What can hang from each mark:
J_268: J_118 J_799
J_799: J_268 J_803
J_737: J_907
J_907: J_366 J_737 J_803
J_366: J_907
J_803: J_799 J_907
J_118: J_85 J_669 J_737
J_85: J_118

Known rows, with every way that one mark hangs from another:
J_799{J_268{J_118{J_669}} J_803{J_907}}: [ 11   2  13  12  10  20  15   4   2  13 -10  -6 -10 -15  -5   4  21   8
   7 -15 -12   1   6   5  -6 -29   9  21  -5  23   0  15  16   8 -50   7
  -5 -13   0  11   3  -3 -22  -9   5  11  -1  -2  12  -7   6 -33   8  -4
   6  14 -16  11  11   9   6]
J_85{J_118{J_669 J_737{J_907{J_366}}}}: [  4  -7  13  19  13  23  13 -22   0  -1   1  16  -9 -26 -13  11   1   6
  -1 -20  -9   2   5   7  18 -11   9  13  -5  24  -6  -3  -3  14  -4   6
 -12  -7   7  -3  11 -24  -2  -3  15  13  -5  -1  16  16  17 -17  15  -1
  -1  25 -23  -8   2  -4  25]
J_907{J_366 J_737 J_803{J_799{J_268{J_118}}}}: [  0 -10 -11   0 -25  13   3   0  19  15 -15   2  -7 -23  -9  17 -19  16
   9 -15 -11   4  12  31  -6 -12   7  22  -7  26  -2  15   7  15 -26   8
 -20 -12   2  17  -2   4 -25 -21   0   7   3   3   6  10   6 -34  10 -28
   8  10 -18   7   7   1   0]
J_803{J_799{J_268{J_118}} J_907}: [  5   3   9  14   5  21   7   4   3  17 -12 -12  -7 -19   2  18  -6  12
   7   0  -5  -3  11  13 -10 -26  10  16   2  24  -2  13  13   6 -41   7
 -12  -3  -7   5   0   0 -23 -17   3   9  -1   0  15  -9   2 -35   4 -21
  10  13  -6  14  15   2   2]
J_907{J_366 J_737 J_803{J_799}}: [ -8 -12  -7   3 -31  13   0  -8  18  13  -9   6  -5 -23 -10   4 -29  13
   5 -12 -15   2   7  32   3  -1   3  21  -1  27  -8   8   1  12 -12   6
 -17  -5   1  19  -2  -1 -20 -17   5   7   2   6   5   9  10 -19   8 -27
   3  13 -20   4  -9  -8   3]
J_737{J_907{J_366 J_803{J_799{J_268{J_118}}}}}: [ -1  -6  -5  14 -15  12   6   1  11  10 -12  -1  -5 -33  -6  15  -4  20
   6 -14  -9   0   8  17  -7  -9  12  29  -6  21   2   8   0  14 -21   8
 -23 -12   1   8   1  -4 -24 -19   2  10  -1   2   9   8  12 -22   8 -25
   8  12 -15   7   1  -4   9]
J_118{J_85 J_669 J_737}: [  6  -8  21  12  30  23  12  -9   3  -1   3  11 -17 -17  -9  -2  -9  -5
   0 -11 -16   2   8   2  14 -20  -1   2  -2  22  -6  -4  12   3  -4   5
  -9   3  -1  -1   9 -16   0   4  16  12  -5  -1  19   6  17 -18  16   1
 -11  24 -16  -7  21   0  14]
J_118{J_85 J_669 J_737{J_907}}: [  4  -5  15  15  22  21   9  -7   1  -7   2  14 -16 -21 -11  -6  -3  -3
  -2 -13 -15   1   3  -3  14 -17   5   6  -2  20  -7  -9   4   6   1   4
 -15   3   1  -6  12 -21   0   2  17  14  -7  -1  21  11  22 -13  16   3
 -10  25 -18  -7  15  -6  19]
J_907{J_737}: [  2  -7  14   5  -6  16   1  -4  11   5  -6   7 -10 -19 -10   0 -15   3
   7 -15 -13   5  14  16   3 -13   0  11   4  25 -17   9   3   3 -10   7
  -3  -3   0  12   3  -5 -10 -10   9  12  -3  -1  11   7  10  -6   8  -7
  -6  18 -18   0   1  -5   8]
J_737{J_907{J_366}}: [ -3  -4   8  16  -8  15   4  -7   3   2  -2   6  -4 -31  -9  12   5  11
   2 -17 -12  -1   8   5   0  -3   5  24  -1  24 -10  -3  -8   9  -3   8
  -7  -4   4   6   2  -6 -13 -12  13  16  -6   3   8  13  16   4   8 -19
  -3  19 -15  -2 -16 -11  17]
J_85{J_118{J_669}}: [  7 -10  23  15  30  23  17 -12   0   5   0   9  -8 -22  -6   7 -10   3
   3 -21  -9   5  13   4  11 -14   4   8  -2  24  -8   9   4   7 -13   7
  -3  -4  -1   3   8 -21   0  -4  10  13  -5  -5  16   4  11 -21   9   3
   0  21 -17   0  18   3  20]
J_118{J_85 J_669 J_737{J_907{J_366 J_803{J_799}}}}: [ -4 -10   0  11   4  19   9 -12   7  -2   0  12 -12 -25 -12   0 -15   5
  -3 -12 -17  -1  -3  10  16  -7   7  14  -9  23   0  -9   2  13   0   4
 -25   2   3   0   8 -19  -7  -3  14   9  -2   3  18  12  21 -23  17 -12
  -4  22 -18  -4   9  -7  13]
J_268{J_118{J_669} J_799}: [  9   2  22  18  29  18  16   5   5  12  -4  -1 -12 -14  -1  20  -8   2
   7 -19 -11  -1  19   1  -5 -19   8  18  -2  19  -5  11  14   5 -34  10
  -4  -9   2   2   9 -13 -17  -8   1   9  -3  -7  11  -1   7 -23   8   3
   0  18  -5   2  16  10   6]
J_118{J_85 J_669 J_737{J_907{J_366}}}: [  0  -8   9  13  14  22  11 -15   1  -5   5  14 -13 -25 -13  12   1   0
  -3 -16 -18  -1   2   0  15 -13   2  12  -6  23  -4 -13   1  10   4   5
 -14   3   8  -3   9 -16  -2  -1  21  15  -6   1  17  17  21 -14  18  -8
 -11  25 -18 -10   5  -6  19]
J_268{J_799{J_803{J_907{J_366 J_737}}}}: [  0   2   7   8 -20  14   6  -7   8  13  -3  -8  -7 -14  -7  -5   8   8
   7  -7 -16  -1   7  18  -2  -6   5  19   3  30 -13   7   2  11 -40   7
  -2  -8   3  17  -3   1 -27 -13   6   8   0   3   6  -1  10  -7   7 -15
  -2  18 -17   4 -17  -5  -3]
J_907{J_366 J_737 J_803{J_799{J_268}}}: [ -6 -12 -13   0 -29  11   1  -9  18  12 -12   3  -5 -23 -10  10 -18  15
   7 -17 -11   5   7  36  -4  -4   5  22  -8  29  -4  14   3  14 -22   6
 -20  -9   1  21  -3   0 -23 -18   3   9   4   3   6   8   9 -21   8 -33
   5  10 -17   9   3  -6   2]
J_268{J_799{J_803{J_907}}}: [  4   2  20  16  -2  11  11  -1   4  14  -4 -14  -8 -16  -2 -14  16   8
   6   0 -13  -1   9  11  -4 -11   8  14   4  26 -11  11   4   4 -44   7
  -1 -10  -4  13  -1  -4 -24  -8   2   7  -1  -2  10 -12  10  -4   4  -6
  -1  18 -14   9  -6  -5  -2]
J_366{J_907{J_737 J_803{J_799{J_268{J_118{J_669}}}}}}: [ -1 -10  -4   0  -9  18   3   1  16   8 -16  14 -11 -15  -9  -4 -26  14
   9 -16  -4   5   4  29  -7 -15  13  19 -15  21  -3  18  13  19 -28   8
 -22 -10   4  19   4  -9 -22 -23  -1   7   5   6  10   6   9 -30   7 -25
   8  13 -11  10  10   0   3]
J_85{J_118{J_669 J_737{J_907{J_366 J_803}}}}: [  3 -11   6  16   6  20  11 -17   4   0  -1  18 -10 -28 -13   1  -4  10
  -1 -19 -12   3   3  11  20  -9  11  14  -9  23  -4  -2  -6  15  -5   5
 -16 -12   6  -1  10 -26  -3   0  12  11  -2   1  15  15  19 -18  15  -2
   0  25 -29  -6   5  -4  22]
J_803{J_907{J_366 J_737}}: [ -2  -4   2   3 -25  21  -1 -10   6   8  -3   7  -6 -19  -9  16 -10  10
   4 -10 -14  -1   7  16   5 -12   2  17   3  32 -14   0   0   9 -17   5
  -1   2   5  11  -2   2 -15 -14  16  11  -1   7   8   9  10 -15   8 -26
  -4  20 -16  -1 -11 -10   7]
J_737{J_907{J_366 J_803{J_799}}}: [ -9  -9  -2  15 -19  11   3  -3  10   7  -7   1  -3 -33  -8   6  -7  16
   2 -10 -11  -2   4  18   3   1   9  26  -4  24  -4   3  -7  11  -7   7
 -20  -4   0  10   1  -9 -18 -13   6   9  -2   4  10   8  16  -7   6 -23
   4  15 -17   5 -13 -13  11]

Rows:
[ 12  -2  17  14   8  14  13  10   9  13 -10 -11 -11 -24  -5  -3  27  10
  10 -12 -10   5  14   7 -14 -24   5  19  -4  21  -3  19  13   5 -45  10
  -6 -20  -4  16  -1   3 -23 -12   2  12  -1  -3   8  -4   6 -17  10  -5
   3  13 -19   7  10   8   3]
J_799{J_268{J_118} J_803}
[ 12  -3  16  15  15  17   9   3   8  11  -9  -2 -15 -23  -3  20   7   8
   8  -9  -8   3  18   9  -9 -29   7  11  -5  19  -5  12  11   4 -31   8
 -10 -16  -3   4   3  -2 -15  -8   3  11  -2  -2  13   1   7 -22  11  -7
  -1  17 -16   1  18   4   6]
J_799{J_268{J_118{J_737}}}
[  2 -13  -2   6  -3  16  10  -1  14  13  -8  -5 -11 -27  -5  19  -9  15
   5  -4 -12   1  10  21   0 -15   3  15  -7  23   3   6   8  11 -23   7
 -23  -9  -4   9  -2   1 -20 -13   5   8   2   6  11   5  11 -39  14 -25
   2  15 -17   1  19   1   1]
J_907{J_366 J_803{J_799{J_268{J_118{J_85 J_737}}}}}
[ 14   3  22  17  23  21  17   5   3  10  -2  -6 -18 -10  -5  -7   6   1
   5  -2 -17  -3   6  -2   6 -27   6   7   3  21  -1   1  19   7 -45   8
 -10  -7   1   1   8 -10 -18   0   7   6  -3  -2  17  -4  12 -37  16   9
  -5  24 -18  -1  17   8   0]
J_268{J_118{J_85 J_669 J_737} J_799{J_803{J_907}}}
[ -7 -11   3   8  -9  13   4  -2  11  10 -12   1  -7 -24  -4  -5 -11  16
   8  -5  -1   4   5  28 -11  -5  11  16 -13  24  -5  15   1  15 -24   7
 -16  -9  -6  21  -1  -5 -21 -21   0   8   3  10   9  -2  13  -7   1 -34
   7  12  -9  12   5 -11   3]
J_366{J_907{J_803{J_799{J_268}}}}
[ 11   4  17  12  -8  14   7  12  10  15  -9  -8 -12 -14  -5 -10   3  10
  10  -1 -14  -1  12   9  -5 -22   8  16   7  22  -9  12  12   6 -52   9
  -4 -11   0  11   1  -2 -28 -12   0   5   0  -2   9  -4   5 -27   8   0
   0  18 -18   5  -3   4  -5]
J_268{J_118 J_799{J_803{J_907{J_737}}}}
[  0 -12   1  10   6  20   9 -11   5  -5   2  15 -14 -26 -14  -5  -5   5
  -3 -18 -18   1   0   4  16  -8   5  15 -11  23  -2 -11   0  12   3   4
 -19  -1   5  -1   8 -20  -4   0  16  12  -3   5  16  16  23 -20  17 -10
  -9  24 -23  -9   9  -6  16]
J_118{J_85 J_669 J_737{J_907{J_366 J_803}}}
[ 14  -1  24  14  39  23  18   5   5   7   0   1 -20 -14  -4  13 -10  -2
   5 -10 -16   0  17  -3   5 -23   3   6   1  17  -2   1  17   5 -28   9
 -10  -3   0  -7  10 -14 -11  -3   4   8  -3  -4  16   3  12 -34  16   6
  -8  24 -11  -5  28   9   4]
J_268{J_118{J_85 J_669 J_737} J_799}
[  2   3   3  17   9  19  10  -6   6  11  -8   4  -9 -22  -7  31  -3   8
   4 -14  -8  -2   6  15  -4 -18  12  23  -7  22   2   6  10  14 -22   8
 -23 -11   4   5   7 -11 -20 -15   5  11  -2  -2  15   6   9 -26  12 -15
   7  14  -8   5   6   3  13]
J_803{J_799{J_268{J_118{J_669 J_737{J_907{J_366}}}}}}
[ 12  -4  25  14  30  18  14  15   6  10  -2 -11 -14 -21   1  11  -9   5
   7  -4 -12   1  22  -2  -4 -19   0   9   9  18  -6   6  10   3 -29  11
  -3  -2  -6  -1   4  -4 -15 -10   3   9  -4  -3  13   1   9 -29  11  -4
  -6  20  -8  -4  24   5   0]
J_268{J_118{J_85} J_799}
[  7  -5  20  20  24  23  12 -16   0  -2  -1  16 -11 -24 -10  -2  -1   4
   1 -16  -8   4   5   5  19 -18  11   8  -2  22  -8   1  -1  11  -8   5
 -13  -7   2  -5  13 -29   0   1  10  12  -5  -5  20  10  17 -17  13   9
   0  25 -24  -5  11  -2  22]
J_85{J_118{J_669 J_737{J_907}}}
[ -4  -6   0  16  -8  10   4   0   9   5 -13  -2  -5 -30  -6  -8  -4  15
   5 -12  -7   2   5  17  -6  -8  13  20  -5  21  -3  12  -1  10 -20   5
 -22  -8  -7   8   2 -14 -17 -13   1  10   0  -2  13   0  14  -7   3 -18
   6  13 -16  11   5 -10   9]
J_737{J_907{J_803{J_799{J_268}}}}
[  8  -9  23  17  29  24  15 -16   2   5   1  13 -12 -19  -8   7  -7   0
   1 -15  -9   5  11   7  16 -19   6   0  -1  23  -8   5   5   7 -12   6
  -8  -7   1  -1  10 -24   0   1  10  11  -4  -5  18   5  13 -20  13   8
  -3  24 -23  -4  18   1  19]
J_85{J_118{J_669 J_737}}
[  1 -13  -2   5  -3  15  12   2  12  15  -9  -8  -7 -29  -3  17  -8  17
   6 -11 -11   1  13  17  -6 -12   2  21  -6  23   5  10   8  10 -24   8
 -18  -6  -5  11  -3   2 -20 -17   4   9   2   6   7   5  10 -37  10 -28
   5  12 -12   4  21   3   1]
J_907{J_366 J_803{J_799{J_268{J_118{J_85}}}}}
[ -2  -8  -5   3 -17  11   1  -2  18  10 -15   2  -7 -19  -8  -6 -21  12
   9 -13 -10   8   9  31  -4 -11   8  12  -6  25  -7  19   5  10 -25   5
 -20  -9  -5  19   0  -7 -20 -14  -1   6   4  -2  12  -1   8 -18   6 -20
   6  11 -19  11  12  -5  -1]
J_907{J_737 J_803{J_799{J_268}}}
[ -1  -9   4  18   4  20  13 -19   6   4  -4  15  -8 -26 -11   1  -9  10
  -1 -14  -9   1   2  16  19  -8  13  13  -8  25  -1   0  -1  16  -7   5
 -23 -10   4  -1  10 -26  -7  -3   9   9  -2   0  17  12  18 -25  14  -4
   3  22 -26  -1   6  -5  20]
J_85{J_118{J_669 J_737{J_907{J_366 J_803{J_799}}}}}
[ -1 -10  -6  10  -2  16  12  -4  13  16 -10   3  -9 -22  -6  21  -7  12
   4 -16 -11   0   8  22  -3 -14  11  21 -15  23   5  10  13  14 -29   7
 -23 -15   3  11   2  -5 -23 -11   2   7   2   2   9   3  10 -33  11 -20
   7  12 -15   5  11   4   6]
J_907{J_366 J_803{J_799{J_268{J_118{J_669 J_737}}}}}
[ 10   5  16  12   4  18  12   7   7  12  -8  -2 -13  -8  -7  -1  -2   5
   8 -13 -16  -1   8   8   1 -23  11  17   2  22  -7  11  17   9 -51   8
  -5 -10   5   9   7  -9 -24 -10   3   5  -1  -4  11  -3   6 -31  10   5
   1  18 -16   6   2   8   0]
J_268{J_118{J_669} J_799{J_803{J_907{J_737}}}}
[ -8  -8  -8  14 -17  11   4  -6   9   8 -10  -1  -3 -32  -7   8   0  19
   4 -14  -9   1   5  20  -5  -1  12  28  -9  25  -2   8  -5  14 -17   6
 -21  -9  -2  12  -1  -8 -21 -17   4  11   0   3  10   7  16  -8   5 -29
   6  13 -15   9  -5 -10  10]
J_737{J_907{J_366 J_803{J_799{J_268}}}}
[ -4   1  -8   4 -24  19   0 -12   8  14 -10  -1  -3 -17  -6  23 -15  12
   7  -7  -8  -1   4  29  -4 -11   7  18  -1  31  -7   9   4  13 -27   5
 -13   3   2  15  -3   3 -22 -22  11  10   0   3  10   2   4 -24   7 -36
   7  12 -10  12  -3  -7   2]
J_803{J_799{J_268} J_907{J_366 J_737}}
[ -6 -11  -5   0 -24  12  -2  -3  16   7 -14   8  -8 -20  -8 -11 -19  16
   9  -7  -3   6   4  37  -8  -6  10  15 -13  25  -9  16   4  17 -23   7
 -19  -8  -2  25  -1  -3 -23 -23   1   7   4   9   9   4  11 -14   4 -33
   5  13 -12  10   1  -9  -1]
J_366{J_907{J_737 J_803{J_799{J_268}}}}
[ 12   4  22  25   3  11  10  11   9   9  -6  -6 -15 -22  -6 -12  19   8
   8   0 -14   0  10   4  -2 -20  12  15   2  17  -6   5   6   8 -40  10
 -14 -22   2   5   6 -11 -25  -6  -2   7  -4  -5  12   0  13 -12  12   9
  -4  20 -22   0  -4   0   2]
J_268{J_118{J_737{J_907}} J_799{J_803}}
[  7   0  12  17  11  15   8   2  10  16 -11  -6 -11 -21  -1  14  -3   8
   8  -1  -5   1  13  16  -9 -25   8  11   1  20  -2  14  13   6 -31   9
 -18 -13  -6   7   3  -3 -21 -12   1   8  -2  -4  16  -4   5 -25   9 -11
   6  12 -10   8  16   4   5]
J_803{J_799{J_268{J_118{J_737}}}}
